What can hang from each mark:
difel: givo lopap
ruto: lugu pazav tasotiz
zufaba: mabivop pazav
mabivop: risud zufaba
lugu: ruto sazuno
risud: mabivop sege
pazav: ruto zufaba
sazuno: lugu
bivo: tasotiz
tasotiz: bivo ruto
sege: fomulif risud
fomulif: bazi sege
givo: bazi difel

Each row was made from one small tree. The marks that hang from a mark follow it in brackets, in alphabetical order. Every link used is in the known rows. Write each row's tree.
(in the rows, 128 means zero)
Known rows:
difel(givo): [168 149 138 131 121 169  97 158 141 163 135 128 128 129  83 108  94  94
 129 133  78 101 129 122  90 156 137 176 126 143 160 115 125 145 101  91
 138 152 131 143 121 137 155 107 103]
difel(lopap): [132 133 159 166 127 152 161 153 144  96 125 140  83 121 127 124 114 108
 132 131 154 137 155 123  88 164 121 165 112 130 168 134 103 163 104 105
 149 174 155 147 120 148 145 110 105]
bivo(tasotiz(ruto(lugu(sazuno) pazav(zufaba(mabivop))))): [131 102  46 141  68  61 156 161 105 151 116 123  93 142 108 147 134 171
 166 139 139 124 101  93 142 136 136 152 107 110 139 121 130 100 123 153
 152 123 139 171 108 115  87 115 102]
fomulif(bazi sege(risud(mabivop(zufaba(pazav))))): [ 96 139 175 118  89 157 149 134 118 125 160 128 113 106 109 168 225 124
 120  82 152 144 114 159 124  87 126 133 181  80  54 145 146 143  78 126
 189 133 125 152  89 133 133 123 163]
mabivop(risud(sege) zufaba(pazav(ruto(tasotiz)))): [ 92 152 125 100 131 225 140 123 133 103 148 115 192 151 201 112 150  91
  95 160 142 104  80 136 142 118 124  87  79 166  91 120 141 117 161 139
  28 124 129  75 185 113 128 131 162]
lugu(ruto): [156  85 155 144 136 121 107 147 132 143 136 154  97  93  73 110  79 109
 152 123 119 100 154 113 113 144 118 117 133 142 119 142 140 139 135 115
 143 112 137 183 111 168 157 140  97]
risud(mabivop(zufaba) sege(fomulif(bazi))): [143  94 172  95  98 159 143 136 156 154 151  91 153  99 139 142 120 101
  65  87 169 140 134 161  79 110  90 157 147 116 121  76 127 121 138 125
  94 142 150  25 109 152 182 152 145]
mabivop(risud(sege(fomulif(bazi))) zufaba(pazav)): [113 135 150 103 123 229 142 130 134 122 138 101 195 139 200 125 145 100
  74 151 160 122  84 126  98 110 110  86  87 143 101 121 161 117 142 149
  30 116 132  92 157 135 146 131 166]
sege(fomulif(bazi) risud(mabivop(zufaba(pazav(ruto))))): [173 126 168  97 109 156 194 133 132  87 152 110 126 129 153 166 140 123
 105  62 146 135 137 153 173  79  95 138 172 101 131 157 166 140 105 138
 112  72 120  79  66 107 179 142 162]
sazuno(lugu(ruto)): [148 102 159 150 127 148  97 144 118 164 150 163  96 117  75 120  90 144
 130 109 123  93 111 111 112 126  90 108 153 127  89 123 142 150 161 106
 151 106 137 104 109 151  83 130  77]
lugu(ruto(pazav tasotiz(bivo)) sazuno): [133  67 102 116 176  45  85 122  91 158 113 151 107 107  92 123  65 148
 220 109 145 137 171 147 112 134 215 133 139 136 149 143 133 105 126  93
 167 109 123 159 134 177 149 141 117]
zufaba(mabivop): [137 153 114 107 126 117 145  99 138 153 113 120 117 104 106 159 108 115
 159 157 108 151 137 119 103 144 139 172 114 145 145 135 149 135 138 105
 107 135 156 122 118 116 135 121 103]
tasotiz(bivo ruto(lugu pazav(zufaba(mabivop)))): [122  93  81 133 103  65 122  95 135 128  81 117 117 142 152 131 143 152
 111 160 123 109 128 115 155 152 133 100 100 116 188 119 105 111 121 158
 129 155 110 163 132 161  96 139 144]
fomulif(bazi): [127 144 169 158 127 131 128 146 139 146 118 154 118  88  88 117 187  72
 126 121 136 146 119 126  85 136  95 133 117 123 103 125 128 138  95 131
 178 146 144 161  94 132 164 118 117]
zufaba(mabivop(risud(sege(fomulif(bazi)))) pazav): [126 176 115  55 120 177 160  80 115 117 123 115 174 133 140 159 156 126
 132 176 135 139 105 109 117 136 135 149 101 135 130 142 160 125 140  87
   8 147 132 123 137 113 143 117 143]
pazav(ruto(lugu(sazuno) tasotiz(bivo)) zufaba): [120 199 107 175 185  85 112 147 153 106 159 150 131 136 170  88 131 123
 158 115  75 159 167 141 194 115 156  93 118 148 131 144 116 125 169 169
 151 131 139 118 132  75 111 137 146]
ruto(lugu(sazuno) tasotiz): [124 248 119 138 159  82  84 142 111 174 123 133 115 109  99 111 100 142
 173 127  95 184 245 148  93 135 157 180 143 138 142 140  99  88  91 128
 157 105 192 116 136 119 129 124 117]
zufaba(mabivop(risud) pazav(ruto(lugu))): [120 202  92  62 133 169 161  59 116  94 134 149 145 142 160 143 150 121
 156 187  70 140 106  99 195 149 146 124  79 175 129 155 144 123 132 108
   7 142 123 112 152  77 105 110 137]
tasotiz(bivo ruto): [152 112 138 144 101  74 139 102 140 122  75 111  97 119 131 119 143 127
 109 158 164 103 104 138 143 150 121 123 110  99 186 123 137 126 134 102
 122 157 126 178 129 195 122 155 138]
fomulif(bazi sege(risud(mabivop))): [107 136 186 128  93 148 143 143 122 121 160 134  93  97  87 165 218 124
 124  74 148 150 119 155 115  90 113 150 195  70  60 140 139 144  64 109
 222 131 126 165  90 133 141 123 145]
sazuno(lugu): [128 146 167 156 123 158 118 139 129 155 133 142 102 125  92 126 107 145
 114 115 122 124  98 120 107 120  92 139 148 119  92 109 130 157 150 112
 147 113 138  81 113 123  78 118  79]
fomulif(bazi sege(risud)): [105 146 193 162 111 150 130 154 125 124 158 137 104 100  75 149 228 122
 122  88 144 153 121 145 108  91 113 136 195  59  52 155 138 151  58 125
 237 127 129 188  91 127 141 120 146]
givo(bazi difel(lopap)): [141 168 160 151  96 151  81 145 132 109 155 148  87 194 107  89 161  51
 108 103 174 110 127 118 129 167  40  99 139 167 219 108 115 188 105 110
 180 158 136 168 130  48 187 134 141]
fomulif(bazi sege(risud(mabivop(zufaba)))): [100 125 176 126  96 156 145 141 125 129 166 127 104 102 106 168 218 117
 120  74 152 146 117 158 112  86 118 131 187  79  57 139 142 139  77 130
 217 130 127 144  91 135 134 123 156]
lugu(ruto(pazav(zufaba) tasotiz(bivo)) sazuno): [128  66  93 126 175  46  87 142  99 153 125 148 117 115 114 116  66 150
 215 102 144 135 169 143 119 125 215 113 134 142 148 143 137 113 158 117
 169 107 120 171 131 169 142 144 124]
ruto(pazav tasotiz): [120 118 124 131 141 108 126 152  99 126  92 113 147 137  98 123  85 138
 127 130 136 144 163 139 115 137 150 188 152 143 115 116  81 122  99 127
 164 125 101 135 153 110 148 101 114]
mabivop(risud(sege) zufaba): [ 90 116 136 120 122 219 124 136 155 133 140 103 167 128 193 119 129  87
  87 150 141 111  76 129  76 112 111  91  73 152 102 107 144 116 153 149
  84 110 150  88 178 134 135 134 131]
ruto(lugu(sazuno) pazav(zufaba(mabivop(risud)))): [ 81 124  74 120 142 110 112 125 124 149 120 148 128 138 156 134 100 147
 175 124  60 183 148  92 121 121 192 125  89 160 139 130  96 115 105 185
 142 109 119 126 146  86 108 102 113]
tasotiz(bivo): [130 141 142 148 160 102 137  88 170 137  99 105 109  93 133 129 104 121
 109 150 140 130 116 141  91 143 125 147 117 100 160 131 137 135 119 108
 137 142 126 138 127 168 142 149 112]
bivo(tasotiz(ruto(lugu pazav(zufaba(mabivop(risud)))))): [132 100  45 129  64  90 163 159 108 133 119 118 104 148 123 146 143 163
 140 152 141 107  81  83 140 135 107 142  96 115 136 120 132  99 125 158
 141 123 131 176 123 109  84 109 100]
sazuno(lugu(ruto(pazav(zufaba) tasotiz))): [136  84 135 145 137 133  91 157 102 152 147 152 124 142  87 119  88 162
 131 104 129  93 129 117 123 119 106 107 163 141  84 117 121 144 177 125
 164 104 116 108 120 132  80 117  90]
lugu(ruto(pazav) sazuno): [129  40 125 130 154  78  96 141  98 156 124 173  88 103  79 117  65 130
 223  98 122 146 139 115 128 131 212 120 128 147 132 139 134 128 119 113
 158 108 116 167 123 161 157 130  98]
tasotiz(ruto(pazav(zufaba))): [126  65 133 153  66 105 143 176 113 109  89 134 117 153 120 107 136 126
 121 132 135 114 101 105 179 136 138 119 117 138 137 106 109 148 148 155
 137 137  96 198 134 136 124 118 131]
difel(givo(bazi) lopap): [172 134 137 145 112 183  92 158 150 124 166 149 109 186  99  97 147  70
 126 146 124  83 147 129  79 189 103 148 122 156 234 110  99 169  90  76
 164 186 140 142 116 142 163 107 127]
mabivop(risud(sege) zufaba(pazav)): [ 86 140 133  98 114 231 136 121 142 123 136 104 184 140 197 125 139 100
  88 164 144 105  74 127 102 119 125  93  69 154  96 113 152 119 157 144
  25 116 130  93 177 133 132 130 152]
risud(sege(fomulif)): [155 139 198 166 136 155 124 161 163 135 137  98 141 105  83 104  92 128
  76 118 158 153 148 132  83 123  96 175 172  89 116 102 117 152 115 110
 110 130 144 106 126 134 189 148 113]

Which tree is each row?
[179 147 193 154 132 149 170 160 141  91 135 113 121 120 102 146 138 131
 107  76 152 151 157 133 122  83  82 151 186  68 131 171 160 153  75 132
 164  66 137 147  69 111 189 136 134]  sege(fomulif(bazi) risud)
[108 107 100 142 161  84 127 140 128 119  95  93 168 142 151 126  93 150
 119 131 144 134 149 150 108 129 157 151 129 127 140 118  94 124 146 151
 165 132  89 145 144 120 135 120 134]  ruto(pazav(zufaba) tasotiz(bivo))
[151 137  83 160  65  81 155 168 115 146 120 119  78 124  90 129 139 154
 134 146 149 106 109  98 130 143  89 161 117  97 134 122 133 105 105 140
 151 123 155 179 110 133 100 123  96]  bivo(tasotiz(ruto(lugu)))
[116 176  96 158 157 106 125 132 154 115 168 171 117 134 162 110 133 109
 185 121  45 172 139 106 206 115 166  90 100 170 127 146 130 140 173 169
 125 133 146 110 119  48 104 121 128]  pazav(ruto(lugu(sazuno)) zufaba(mabivop))
[118  92  80 120 102  85 127  89 134 116  79 115 121 149 173 128 150 149
 105 164 121 106 110 110 151 148 130  88  86 120 188 121 111 106 124 153
 119 151 106 170 149 159  90 135 141]  tasotiz(bivo ruto(lugu pazav(zufaba(mabivop(risud)))))
[151 137 201 171 138 154 121 161 157 139 138 109 150  97  76 104 132 111
  76 114 165 150 142 134  69 124  87 161 171  83 110 104 120 146 101 117
 129 141 150 112 112 136 193 144 122]  risud(sege(fomulif(bazi)))
[147  60 117 126 161  88  95 122 111 139 114 132 128 114  88 118  71 136
 148 129 145  94 168 131 105 149 141 126 149 137 132 139 116 114 120 111
 160 120 108 167 130 172 150 133 115]  lugu(ruto(pazav tasotiz(bivo)))
[138  57 109 137 161  85  99 143 117 131 122 129 140 123 112 114  73 138
 144 125 141  93 168 128 114 139 146 109 138 139 131 139 121 125 156 134
 158 120 105 179 129 159 144 136 120]  lugu(ruto(pazav(zufaba) tasotiz(bivo)))
[131 169 117  67 135 179 167  76 117  84 142 139 169 140 146 141 173 113
 140 173 113 139  83 108 178 137 133 125 102 150 115 143 153 133 141  93
   4 157 117 102 142  87 140 118 151]  zufaba(mabivop(risud(sege(fomulif(bazi)))) pazav(ruto))
[126 244 108 131 181  58  86 103 129 175 114 117 113 103 124 120 103 152
 161 135 110 176 230 165  80 143 163 168 133 116 167 144 109  79  90 118
 156 119 184 112 139 149 123 139 127]  ruto(lugu(sazuno) tasotiz(bivo))
[117 198  86 136 156 142 119 139 147  92 174 144 164 150 176 108 150 116
 137 140  61 143 153 116 183 118 122  95 108 170 117 136 117 118 185 158
 106 135 153 103 154  45 106 120 140]  pazav(ruto(lugu tasotiz) zufaba(mabivop(risud(sege))))
[141  84 141 140 136 135  88 147  97 157 139 154 115 135  72 120  87 162
 134 110 133  92 128 119 115 129 104 121 168 137  85 119 119 139 153 107
 165 104 122 101 122 140  84 119  84]  sazuno(lugu(ruto(pazav tasotiz)))
[114 117  89 121 137 100 132 155 107 128 105 107 172 155 133 137  91 145
 143 133 124 141 166 131 118 124 163 167 134 156 124 122  97 130 160 149
 152 126 107 140 144  84 131 100 128]  ruto(pazav(zufaba(mabivop)) tasotiz)
[172 127 173  93 105 155 191 135 133 102 144 100 129 124 151 175 132 131
  99  64 156 136 150 156 143  82  96 150 167  95 139 151 166 140 103 139
 111  69 130  89  65 118 181 140 162]  sege(fomulif(bazi) risud(mabivop(zufaba(pazav))))
[130 228  82  75 161  95 144  52 110 125 127 143 138 130 132 147 136 138
 189 177  87 153 165 137 192 156 178 152 116 155 149 163 136 113 134 100
  34 154 142  93 127  92 117 123 151]  zufaba(mabivop pazav(ruto(lugu(sazuno) tasotiz(bivo))))
[122  88 101 150 103  69 122 108 138 123  81 119 116 141 150 116 140 149
  95 154 123 106 125 116 155 153 127  98 104 110 178 118  97 114 116 166
 139 151 106 171 138 166 101 141 141]  tasotiz(bivo ruto(lugu pazav(zufaba)))
[105 131 173 122  94 157 149 144 134 123 159 102  93 117 119 169 131 151
 116  88 136 146 126 155 133  87 141 165 191  87  77 138 139 149  99 114
 176 107 122 135 123 133 122 131 140]  fomulif(sege(risud(mabivop(zufaba))))
[154 112 190  96 100 147 145 140 154 139 146 100 130  86 103 134 122 114
  70  80 168 147 142 153  83 120  87 192 165 101 129  75 118 131 119  87
 105 152 141  60 109 149 191 150 124]  risud(mabivop sege(fomulif(bazi)))
[139  83 108 128 144 117  95 124 108 159 139 144 129 141 100 140  88 168
 141 116 132  89 125 123 114 126 113 105 155 134 105 122 133 134 181 114
 153 115 120  96 120 138  71 125  93]  sazuno(lugu(ruto(pazav(zufaba(mabivop)) tasotiz(bivo))))
[185 128 185 103 108 143 188 143 137  91 141 107 105 111 118 166 128 133
 103  53 153 149 153 144 130  80  84 174 183  80 144 146 156 144  89 115
 146  74 132 110  64 117 189 141 138]  sege(fomulif(bazi) risud(mabivop))
[137 207 124 156 186  83 108 104 137 116 138 158 105 114 128  94 124 117
 162 128  85 162 171 149 181 138 146 136 135 139 136 141 107 108 103 121
 149 137 149  92 140 102 124 133 129]  pazav(ruto(lugu(sazuno) tasotiz(bivo)))
[136  61 122 139 103  73 138  97 128 116  62 112 106 134 128 122 136 137
 107 156 160 103  89 130 154 153 137 123 111 102 178 111 118 123 111 121
 136 157  89 171 137 188 120 142 136]  tasotiz(bivo ruto(pazav))
[148 168 143 156 171 106 132 117 138  91 128 142 119 120 124  98 123 102
 131 137 117 138 128 150 186 137 124 140 143 139 125 136 118 131 132 109
 141 145 123 107 138 104 142 134 126]  pazav(ruto(tasotiz(bivo)))
[115 128 150 111 130 230 148 124 140 102 150 118 192 144 203 113 159  91
  79 150 144 124  66 120 143 107 107  69  89 151  90 122 156 121 147 149
  29 123 122  76 159 114 145 131 170]  mabivop(risud(sege(fomulif(bazi))) zufaba(pazav(ruto)))
[116  96  74 128 109  46 119  92 127 137  81 125 106 141 155 127 141 156
 145 153 121 133 127 121 154 147 171 103  98 114 193 121 113 108 126 145
 134 150 115 160 135 166  92 142 148]  tasotiz(bivo ruto(lugu(sazuno) pazav(zufaba(mabivop))))
[137 145 122  90 128 163 146 103 134 131 129 114 146 115 130 155 144 108
 132 155 129 149 106 112  78 129 113 146 107 135 139 127 154 120 129  91
  91 137 153 113 141 116 142 122 115]  zufaba(mabivop(risud(sege(fomulif(bazi)))))
[116  93  95 145 112  51 115 107 131 132  82 125 103 138 155 117 139 153
 136 143 126 128 128 122 155 141 164 102 100 108 188 117 107 110 117 155
 142 147 113 171 137 172 103 145 145]  tasotiz(bivo ruto(lugu(sazuno) pazav(zufaba)))
[ 98 136 174 119  97 160 153 131 115 108 169 140 110 111 113 161 236 115
 125  79 143 143 104 155 156  86 123 123 182  82  48 144 146 144  80 129
 189 139 115 141  90 119 131 124 167]  fomulif(bazi sege(risud(mabivop(zufaba(pazav(ruto))))))
[120  60 123 123 128 167  96 135 117 148 152 152 127 138 101 131 104 155
 127 113 123  86  88 100 110 119 102  90 137 137  82 111 131 147 181 117
 133 109 120  95 133 130  74 124  82]  sazuno(lugu(ruto(pazav(zufaba(mabivop(risud(sege)))))))
[129  63 144 152 128 144 100 156 116 152 146 160 111 135  86 118  88 156
 129 104 119  92 105 103 125 121 105  97 149 138  81 111 127 156 171 132
 158 107 111 113 115 136  80 120  83]  sazuno(lugu(ruto(pazav(zufaba))))
[ 99 163  56 122 168  78 102 100 129 146 108 101 167 143 157 143 101 168
 125 147  92 146 206 133  98 143 146 148 126 135 155 127  82  92 112 175
 156 128 126 115 146 101 107 115 138]  ruto(lugu pazav(zufaba(mabivop)) tasotiz(bivo))
[131 200  79 149 175  93 121 115 155 107 160 140 149 137 172 115 136 120
 148 142  63 144 169 131 186 125 132  97 111 158 141 144 123 120 181 164
 125 142 147 103 131  62 101 127 145]  pazav(ruto(lugu tasotiz(bivo)) zufaba(mabivop))
[127  58 114 146  99  72 139 120 134 108  70 110 116 142 152 118 139 141
 105 147 156 100  86 123 158 144 141 104 108 105 173 110 119 130 145 140
 136 159  87 186 134 173 117 145 141]  tasotiz(bivo ruto(pazav(zufaba)))
[126  97 102 135 115  52 113  89 121 139  72 130  93 126 131 118 136 149
 135 148 131 129 126 130 153 155 160 122 108 102 189 116 102 102  84 133
 142 148 117 156 140 182 106 143 137]  tasotiz(bivo ruto(lugu(sazuno) pazav))
[142  83 131 134 146 123  90 127 104 157 132 147 118 131  82 127  87 164
 128 115 140  87 122 129 110 134 106 116 165 124  99 119 120 134 154 104
 161 111 120  95 122 153  80 126  88]  sazuno(lugu(ruto(pazav tasotiz(bivo))))
[135 199  93  77 150 113 162  58 113 108 122 132 152 136 129 148 134 131
 170 182 110 136 136 137 194 157 162 155 119 153 140 158 145 131 154  89
  30 161 121 105 127  94 125 123 150]  zufaba(mabivop pazav(ruto(tasotiz(bivo))))
[137  85 114 131 133 128 100 143 100 162 146 149 127 145  89 134  88 165
 149 112 124  91 130 117 119 122 111 111 155 145  93 118 127 142 183 121
 155 111 125 101 119 124  71 116  89]  sazuno(lugu(ruto(pazav(zufaba(mabivop)) tasotiz)))
[103 158  83 146 169  85  95 126 133 140 106 104 162 141 155 122  96 162
 107 136 102 141 204 134 100 140 137 143 129 128 141 126  68 100 102 185
 168 124 114 128 145 110 116 116 132]  ruto(lugu pazav(zufaba) tasotiz(bivo))
[ 91 134 133 107 127 228 141 117 139 100 147 122 182 146 200 111 150  88
  96 160 128 105  56 129 150 120 125  78  71 165  88 120 148 120 158 146
  24 124 120  80 175 112 128 133 156]  mabivop(risud(sege) zufaba(pazav(ruto)))
[132 134 176 131 128 201 137 150 147 104 132 112 147 114 140 113 141 106
  80 130 149 141  90 114  78 108  85 132 114 117 114 112 137 126 113 101
 104 125 139 132 158 131 163 128 118]  mabivop(risud(sege(fomulif(bazi))))
[ 99 138 125 101 124 213 160 115 125 100 132 128 163 149 221 121 134  85
 115 165 112 115  60 115 172 117 133  72  55 185 101 137 162 125 157 157
  35 111 114 101 169 108 115 116 155]  mabivop(risud zufaba(pazav(ruto)))
[ 99 144 125  97 114 213 157 119 123 124 119 113 165 144 214 135 122  96
 104 167 126 119  73 119 125 118 134  87  54 173 113 135 165 117 155 155
  37 105 125 115 163 127 120 118 152]  mabivop(risud zufaba(pazav))
